In the rows, 128 means zero.
Known rows, with every step that occurs
goges palo bepi: [107, 109, 141, 193,  70, 135,  87, 110, 133, 139, 133, 152, 117, 194, 132,
 112, 146, 135, 132, 132, 121, 104]
nozop palo: [125, 120, 127, 161,  98, 160,  87, 107, 129, 148, 161, 150, 149, 190, 158,
 136, 132, 138, 126, 154, 132,  90]
goges bibu: [151, 103, 146, 150,  75, 172,  71, 117, 107, 160, 172, 173, 113, 163, 144,
 120, 148, 138, 129, 136, 142, 120]
bibu bepi: [145, 110, 158, 183,  84, 160,  67,  97, 131, 157, 179, 114, 140, 164, 132,
 130, 133, 146, 140, 102, 143, 135]
zipom bepi: [161, 134, 165, 167,  69, 136,  60, 111, 139, 136, 184, 139, 141, 175, 154,
 120, 162, 133, 127, 144, 143, 126]
goges bibu zipom bepi: [174, 108, 189, 164,  59, 165,  70, 126, 121, 170, 173, 155, 123, 158, 124,
 119, 162, 135, 146, 153, 137, 137]
bibu zipom bepi goges tusumu tegar: [168, 111, 176, 132,  70, 165,  80, 140, 117, 164, 142, 121, 109, 175, 133,
 149, 134,  86, 151, 123, 150, 134]
nozop palo bepi: [ 92, 117, 135, 180,  81, 131,  90, 125, 131, 151, 144, 166, 122, 187, 150,
 119, 148, 144, 130, 136, 128,  92]
bibu zipom bepi goges tusumu: [152,  64, 189, 168,  76, 156,  80, 136, 105, 163, 142, 117,  98, 169, 144,
 133, 139, 102, 169, 140, 141, 133]
nozop palo goges: [129, 114, 115, 166, 117, 164,  96, 105, 130, 129, 150, 137, 134, 185, 147,
 133, 124, 165, 142, 168, 136,  88]
nozop palo goges bibu zipom bepi: [163, 104, 169, 173,  83, 165,  87, 128, 127, 159, 159, 151, 124, 165, 117,
 123, 146, 152, 154, 182, 126, 120]
goges palo bepi zipom: [131,  96, 128, 169,  61, 141,  84, 109, 133, 142, 133, 159, 105, 200, 150,
 127, 147, 149, 167, 125, 135, 110]
bepi goges: [144,  87, 142, 146,  94, 168,  87, 104, 110, 138, 157, 139, 119, 187, 175,
 124, 121, 128, 152, 149, 149, 109]
goges bibu zipom: [161,  98, 168, 147,  76, 196,  90, 123, 103, 180, 156, 161, 118, 158, 125,
 124, 143, 139, 149, 139, 142, 121]
tegar tusumu goges: [118, 104, 141, 158,  80, 157,  67,  91,  90, 134, 182, 140, 126, 185, 151,
 121, 123, 167, 137, 136, 144, 126]
bibu zipom bepi goges: [168,  88, 178, 159,  77, 165,  85, 114, 122, 152, 157, 126, 126, 180, 154,
 122, 133, 123, 166, 161, 145, 124]
zipom bepi goges palo nozop: [130,  78, 129, 178,  97, 152,  80,  90, 151, 109, 141, 145, 119, 210, 157,
 124, 118, 119, 150, 170, 107, 104]
nozop palo bepi goges: [ 95,  85, 136, 174,  90, 140, 101, 122, 120, 143, 137, 157, 104, 196, 169,
 117, 126, 130, 152, 150, 129,  94]
tusumu goges bibu zipom bepi palo: [172,  87, 171, 160,  52, 165,  58, 119,  96, 164, 151, 145, 110, 171, 117,
 104, 135, 128, 160, 196, 112, 129]
bibu zipom bepi palo goges: [183, 108, 143, 163,  75, 170,  70, 112, 127, 135, 133, 116, 129, 167, 123,
 120, 136, 150, 165, 201, 132, 117]
palo goges: [150, 118, 125, 157, 106, 167,  86, 103, 121, 125, 155, 130, 126, 173, 150,
 126, 133, 164, 145, 146, 153, 105]

Rows
[173, 123, 183, 166,  65, 159,  75, 116, 134, 158, 169, 128, 143, 169, 134,
 126, 157, 134, 145, 148, 144, 127] => bibu zipom bepi
[136,  78, 135, 169,  96, 170,  93,  87, 126, 128, 142, 133, 131, 207, 156,
 125, 111, 114, 149, 166, 121, 103] => bepi goges palo
[172,  85, 142, 147,  79, 203,  85, 121,  98, 163, 127, 149, 106, 155, 112,
 120, 128, 149, 167, 184, 134, 114] => bepi palo goges bibu zipom
[118,  86, 134, 175,  65, 133,  85, 103, 115, 142, 139, 157,  92, 209, 147,
 118, 132, 156, 175, 125, 128, 108] => tusumu goges palo bepi zipom
[152, 133, 131, 132,  94, 166,  78, 132, 118, 141, 141, 126, 109, 172, 129,
 153, 133, 121, 132, 113, 157, 118] => palo goges tusumu tegar
[149,  84, 156, 183,  79, 146,  80,  94, 138, 123, 155, 130, 130, 205, 153,
 119, 123, 112, 147, 176, 117, 116] => zipom bepi goges palo
[158,  70, 169, 143,  81, 200,  99, 121,  92, 176, 146, 157, 104, 167, 139,
 123, 123, 130, 168, 152, 144, 120] => bepi goges bibu zipom
[156,  75, 130, 169,  88, 168,  79, 110, 125, 161, 167, 146, 101, 167, 131,
 140, 124, 175, 178, 130, 138, 133] => nozop palo goges bibu bepi zipom
[134,  83, 171, 186,  79, 160,  67, 105,  95, 170, 189, 140, 102, 166, 119,
 112, 119, 154, 148, 109, 127, 144] => tusumu goges bibu bepi
[158,  79, 169, 155,  69, 153,  68, 123, 111, 148, 177, 162, 100, 170, 157,
 108, 143, 122, 147, 161, 134, 136] => zipom bepi goges bibu
[172, 116, 143, 157,  54, 145,  44, 109, 130, 136, 156, 133, 138, 175, 144,
 115, 151, 119, 136, 188, 127, 121] => zipom bepi palo
[123,  97, 142, 183,  95, 157,  87,  82, 111, 132, 155, 134, 131, 213, 138,
 119, 110, 137, 139, 155, 113, 101] => tusumu goges palo
[161,  96, 123, 177,  89, 171,  65,  98, 125, 134, 141, 105, 125, 162, 120,
 124, 115, 157, 161, 165, 131, 123] => bibu bepi palo goges
[140,  71, 142, 175,  53, 168,  44,  99,  87, 155, 170, 135, 107, 158, 111,
 112, 113, 150, 150, 158, 115, 156] => tegar tusumu goges bibu bepi palo
[121,  87, 130, 174, 114, 156,  89, 130, 113, 142, 136, 128, 108, 174, 139,
 146, 131, 138, 146, 148, 134, 100] => nozop palo goges tusumu
[141,  79, 117, 166,  75, 176,  54, 102, 128, 147, 145, 154, 105, 164, 124,
 121, 122, 133, 149, 149, 111, 124] => goges bibu bepi palo nozop
[167,  82, 150, 159,  64, 168,  63, 108, 120, 173, 179, 149, 104, 161, 137,
 134, 140, 157, 173, 100, 149, 149] => goges bibu bepi zipom
